What can hang from each mark:
F: P V Y
Y: F
P: Y
V: Y
B: F U Y
U: B P V

Known rows, with every way that one mark hangs from another:
(B U (Y (F V))): [ -5 -19  17   3  22  37  45  26   2 -30   3 -11  10  16   9   4 -12 -25
  18 -16   9]
(U (P Y)): [  9 -30   9  30   1  27   4 -19 -18  -4 -11 -12  19   3 -11   7 -17   6
  -3   6   6]
(B (F V) U): [ -8 -13  22  -2   2  27  50   1  -9 -10  -7   3  -4  -1 -11  -4 -16 -27
   8 -11  11]
(U B): [ 11 -15   3   5   0   1   0  -7  -1  -9  10   6  18  -1 -10 -13  -7  -8
  -8   6  15]
(Y (F P V)): [ 11 -20   5  34   2   5  28  10  -5 -22  15 -24  25  10 -13  16  -2 -17
   6 -11  15]
(B (U V) (Y F)): [-13 -22  10  -6  17  46  43  25  -9 -21  -8 -12  24  21  -1 -12  -4 -12
  16 -23  -1]
(B (Y (F V))): [  7 -18   9  14  17  20  33  21   3 -27  13  -8   5  18  -1  -2  -7 -20
   5 -17  14]
(F Y): [  2 -16   9  17   0  10  18 -17 -19  -6  -3   1 -12 -14  -3   1  -4  -5
  -2   3   5]
(B F Y): [ -4 -17   9  -5  10  23  32  -6 -14 -10   8  21   4  12   0 -10 -10 -18
   6  -8   7]
(V (Y (F P))): [  8 -37   3  24  -6  18  19 -11 -12 -21  10 -21  25   9   2  22  -3  -8
  12  -1  12]
(U B P): [ 12 -24   4  14  -1  12   3 -16  -1   3   5  -8  32  12 -15 -15 -12  -1
  -4   8  22]
(B (F P V Y) U): [-15 -20  22  24   1  25  70  -7 -21  -7  -8 -18  -5 -10 -11  22 -15 -26
  22  -8  15]
(B (F V) U Y): [-16 -13  24  -6  17  37  61   9  -7 -16  -3   8  -6   8   1  -3 -19 -31
  17 -13  12]
(P (Y (F V))): [ 14 -25   8  35   7  16  20  14  -7 -28  -1 -18  10   2 -15  16 -11  -8
  -6 -10   8]
(Y F): [ 11 -23   1   9   1  10   7   3  -5 -17  11  -2  25   9  -4  -4   1  -8
  -2 -10   4]
(U (B (Y F)) P V): [  2 -33  -1  15  13  31  28  16   3  -5   3 -27  48  41 -19 -24  -7   1
   7 -15  21]
(Y (F V)): [ 13 -18   8  22   3   9  22  12   0 -21   9 -10   9   9 -12  -1  -4 -14
  -3 -13  12]
(V (Y F)): [ 10 -33   5  12  -4  20  15  -9  -8 -20   4  -8  12   7   3   6  -3  -6
   2  -3   9]
(B Y): [  1 -13   9   0  13  21  15  -3 -10 -16   8  13   1   5   7  -9  -8 -13
   3  -1   3]
(V Y): [  5 -22  11   8  -4  19  12 -22 -13 -13  -3   4  -8  -6   2   2  -7  -5
  -2   8   6]

Rows:
[  0 -30  15  21  -8  36  26 -22 -19   5 -19 -22   7  12 -19 -14  -9   8
   2  -1  10]
(U P (V Y))
[  5 -21  17  32  -5  14  34 -16 -12 -17   2 -18  -6  -7  -6  20 -12 -15
   7   6  17]
(F P (V Y))
[  8 -18  11  44   3  12  24  -1 -19 -22   0 -19   6 -10 -16  28 -16 -12
   0   3   9]
(F (P Y) V)
[-18 -18  13   4  -4  32  55  -1 -26  -2 -11 -10  27   6 -20  -2  -7 -15
  16 -14   4]
(B (F P) (U V))
[ 15 -41   3  32   4  28   9  -5 -12 -12  -5 -22  39  18 -11  10 -12   6
  -1  -3   7]
(U (P (Y F)))
[  2 -14  14  40   1   5  39 -11 -18 -10   3 -21 -12 -14 -13  20  -8 -14
   7   1  14]
(F P V Y)
[ -4 -12  15   6  12  21  47   3  -7 -13   7  11 -11  11  -8 -10 -14 -25
   6 -12  15]
(B (F V) Y)
[  8 -43   3  23  -6  30  25  -5  -2  -2  -7 -36  39  29 -23 -15  -7   7
   3  -6  25]
(U B P (V (Y F)))
[  8 -24   2  26  17   9  35  23   7 -27  25 -23  36  23  -6  10  -9 -24
  12  -9  28]
(U (B (Y (F P V))))
[-10 -21  17   6   1  43  32  -5 -17   6 -23 -19  22  10 -18 -18 -12   1
   8  -7   3]
(B (U P V))
[ 19 -38   4  43   7  18  21   9   5 -15   1 -33  39  19 -24  10 -18  -2
  -3  -2  28]
(U B (P (Y (F V))))
[-13 -18  23  11   2  27  64  -5 -16  -6 -15  -6 -21 -11 -11   6 -15 -22
  13  -9  12]
(B (F V Y) U)
[  6 -22   5  17  -3  18  16  -7  -6  11  -6 -18  34  17 -31 -28  -8   6
  -5  -2  18]
(U B P V)
[ -8 -24  19  26   4  30  57   1 -22 -18 -11 -16  12  -7 -14  31 -23 -23
  16  -5   9]
(B (F (P Y) V) U)
[ -5 -31   5  17 -13  19  47 -13 -17  -1  -2 -16  25   9 -26  -2  -9  -8
   7  -4  23]
(U (B (F P)) (V Y))
[ -5 -31  24  23   4  45  51  -6 -15  -4 -22 -16  11   5 -17  10 -29 -12
  10  -5  13]
(B (F V) (U (P Y)))
[-17 -36  21   3  -9  54  57 -20 -21   9 -30 -17  14  15 -17 -12 -16  -3
  16  -8  12]
(B F (U P (V Y)))
[ -1 -22   9  36  -3   0  53  -8 -11  -4   8 -17   4  -3 -23  13 -13 -21
   8  -2  31]
(U (B (F P V Y)))
